Each row was made from one path, in order. Every step used is in the known rows, and no mark comes twice. Write each row's path.
Known rows
S Z R N: -.01  .30  .06  .07  .00 -.18 -.14 -.30  .02  .28  .10  .10  .21 -.42  .41 -.35  .37  .28  .09  .16 -.01 -.10 -.02
S E: -.12 -.19  .23 -.14  .15 -.07 -.20 -.17  .50 -.28 -.09 -.14 -.05  .33 -.08 -.21 -.05 -.20 -.12  .22 -.07  .15  .22
N R E S Z:  .03  .22 -.46  .09 -.21  .27  .47 -.17 -.46  .16 -.19  .15  .06 -.33  .11  .38 -.13  .31  .12 -.22  .28  .29 -.18
N S: -.01 -.03  .08 -.04 -.16  .00  .06 -.29  .09 -.08 -.10 -.07 -.06  .37 -.03 -.13  .05 -.16  .16 -.11  .11  .17  .10
E R N S:  .00  .01 -.32  .04 -.16  .11 -.18  .47 -.12  .18 -.10  .06 -.23  .15 -.19  .37 -.20 -.36  .26 -.19  .17 -.12 -.02
Z S E: -.14 -.19  .28 -.17  .26 -.13 -.43 -.07  .59 -.35  .25 -.05 -.05  .22  .01 -.49 -.03 -.09 -.36  .35 -.26 -.12  .15
Z R E:  .04  .28  .14 -.13  .28 -.32  .18 -.02  .49 -.02  .18 -.10  .09 -.21  .05  .01  .22  .32 -.08  .27 -.05  .02 -.04
R E S: -.02  .03  .13 -.02 -.08 -.11  .36  .06  .00 -.05 -.15 -.05  .04 -.12 -.05  .21 -.08  .30 -.01 -.16  .23  .20  .04
S N R: -.04 -.05 -.01 -.18 -.07  .21 -.08  .02 -.29 -.13  .08  .06 -.03  .29 -.04  .39 -.20 -.41 -.06 -.14 -.06  .16 -.11
Z S: -.11  .00  .33 -.12  .06 -.42 -.25 -.36  .47 -.22  .31 -.04  .11  .11  .11 -.52  .11  .14 -.26  .13 -.15 -.07 -.03
M Z R E S N:  .17 -.08  .38 -.03  .24  .13  .37  .36 -.54 -.04  .08 -.13  .12 -.46 -.06  .08  .03  .23 -.28 -.07 -.14 -.06  .07
R E S Z M: -.01 -.05 -.16  .26 -.30 -.02  .41 -.33  .22  .16 -.49  .03  .25 -.19 -.07  .08  .10  .53  .24 -.48  .21  .39 -.15
N R E:  .05  .17 -.28 -.04  .02 -.15  .28  .06  .02  .02  .12  .05 -.03  .01 -.04  .52 -.11  .09 -.02  .12  .09  .09 -.21
N S E: -.07 -.21  .04 -.10  .06  .28 -.12 -.04  .19 -.20 -.17 -.07 -.23  .49 -.06 -.07 -.13 -.39  .09  .11  .03  .07  .29
Z S N: -.06 -.06  .38 -.20  .09 -.11 -.42 -.06  .13 -.26  .32 -.02  .12  .16  .03 -.30 -.08 -.15 -.28 -.09 -.26 -.13 -.01
R E:  .04  .15  .07 -.01  .06 -.41  .17 -.09  .39 -.06  .01 -.10  .10  .02 -.03  .15  .01  .23  .01  .07  .09  .06 -.03
E S Z R: -.08  .15  .20 -.05 -.09  .11  .15 -.55  .05  .04 -.13 -.01  .24 -.36  .24 -.48  .32  .27  .02 -.15  .07  .36  .08
N S Z R E:  .15  .44 -.23  .07  .05  .13  .28 -.28  .10  .22 -.04  .02  .12 -.26  .19 -.07  .21  .28  .31  .04  .10  .00 -.06
E R N S Z:  .04  .16 -.51  .16 -.28  .20 -.16  .11 -.21  .31 -.21  .13 -.06 -.05 -.10  .18 -.08 -.22  .43 -.30  .23 -.05 -.09
M Z:  .06 -.19  .37  .07 -.01 -.52  .12 -.47  .04 -.16  .02 -.19  .15  .05 -.11 -.42  .22  .13 -.24  .11 -.09  .09  .02
R N S Z M: -.02 -.07 -.29  .36 -.42  .07  .03 -.27 -.10  .38 -.39  .18  .07  .11  .09 -.03  .15  .14  .51 -.34  .17 -.04 -.13

Write each row's path
 .07  .11 -.23 -.09  .04  .15  .13  .34 -.30 -.02  .13  .04 -.03  .07 -.09  .74 -.30 -.16 -.05 -.09  .00  .01 -.20 -> S N R E
-.09 -.07 -.02  .18 -.31 -.30  .02 -.82  .60  .05 -.36  .00  .33  .13 -.02 -.33  .27  .25  .22 -.34  .02  .41 -.17 -> S Z M
 .05  .15 -.21  .23 -.32  .10 -.03 -.28 -.40  .33 -.18  .12  .03 -.05  .25 -.12  .08  .07  .39 -.15  .24 -.14  .01 -> R N S Z
-.11 -.18  .05 -.16 -.19  .50  .09  .19 -.65 -.12 -.06  .06 -.11  .13 -.02  .46 -.28 -.35 -.10 -.37  .07  .28 -.03 -> E S N R
 .04  .13 -.18 -.14  .18  .10 -.08  .41 -.21 -.08  .44  .11 -.03 -.03  .01  .42 -.30 -.05 -.27  .04 -.18 -.26 -.27 -> Z S N R E
-.04 -.05  .07 -.06  .24  .36 -.20  .47 -.10  .08  .06  .06 -.30  .04  .23 -.03  .03 -.23  .06  .41 -.06 -.31  .30 -> Z R N S E
-.01  .15  .11 -.01  .01  .08 -.05  .22 -.19  .20  .11  .06 -.13 -.07  .27 -.05  .20 -.01  .14  .18  .04 -.22  .12 -> Z R N S
-.07 -.21 -.29 -.15  .07  .38 -.25  .33  .36 -.20 -.22 -.08 -.30  .49 -.43  .17 -.28 -.67  .15 -.06  .01  .16  .19 -> N S E R
-.01 -.10 -.19  .24 -.40  .05  .12 -.68  .26  .14 -.44  .05  .16  .30 -.05 -.24  .18  .08  .44 -.43  .10  .32 -.13 -> N S Z M
 .00  .02  .03  .07 -.20 -.01 -.03  .12 -.27  .17 -.05  .06 -.16  .15  .13  .07  .01 -.08  .22 -.02  .17 -.22  .09 -> R N S
-.13 -.16 -.19 -.05  .15  .03 -.47  .62  .27 -.05 -.07  .01 -.20  .08 -.28  .27 -.27 -.44 -.05  .14 -.02 -.09  .13 -> S E R N
-.04 -.35  .05 -.06  .36 -.19 -.39  .24  .43 -.38  .23 -.14 -.08  .07 -.43 -.42 -.13 -.25 -.46  .29 -.36 -.17  .03 -> M Z S E R
 .09 -.21  .14 -.06  .10  .00 -.11  .03 -.54 -.20  .46  .03  .03  .04 -.04 -.12 -.12 -.14 -.48  .09 -.36 -.25 -.20 -> M Z S N R
-.01  .05 -.21 -.03 -.11  .17  .47  .21 -.34  .02 -.04  .09 -.15 -.14 -.02  .60 -.20  .17 -.04 -.12  .24  .22 -.13 -> N R E S
 .00 -.33 -.03  .06  .32 -.19 -.48  .67  .04 -.13  .34 -.01 -.17 -.14 -.27 -.23 -.17 -.15 -.47  .37 -.30 -.49  .03 -> M Z S E R N
 .08 -.05  .39  .09  .16 -.43  .02  .02 -.23  .11  .25 -.04  .10 -.39  .17 -.34  .37  .29 -.25  .40 -.18 -.32  .06 -> M Z R N
 .09  .45 -.07  .03  .15 -.23  .16 -.38  .39  .15  .05 -.04  .30 -.41  .19 -.20  .29  .42  .08  .17 -.01  .08 -.09 -> S Z R E
 .03 -.01  .21 -.07 -.03  .22  .22  .34 -.32 -.07 -.16 -.05  .05 -.08 -.10  .42 -.27  .02 -.02 -.36  .10  .11  .07 -> R E S N
 .09 -.21  .16  .10  .29  .24 -.04  .43 -.44  .11  .10 -.02 -.28 -.12  .08 -.24  .13 -.09 -.09  .51 -.18 -.46  .29 -> M Z R N S E
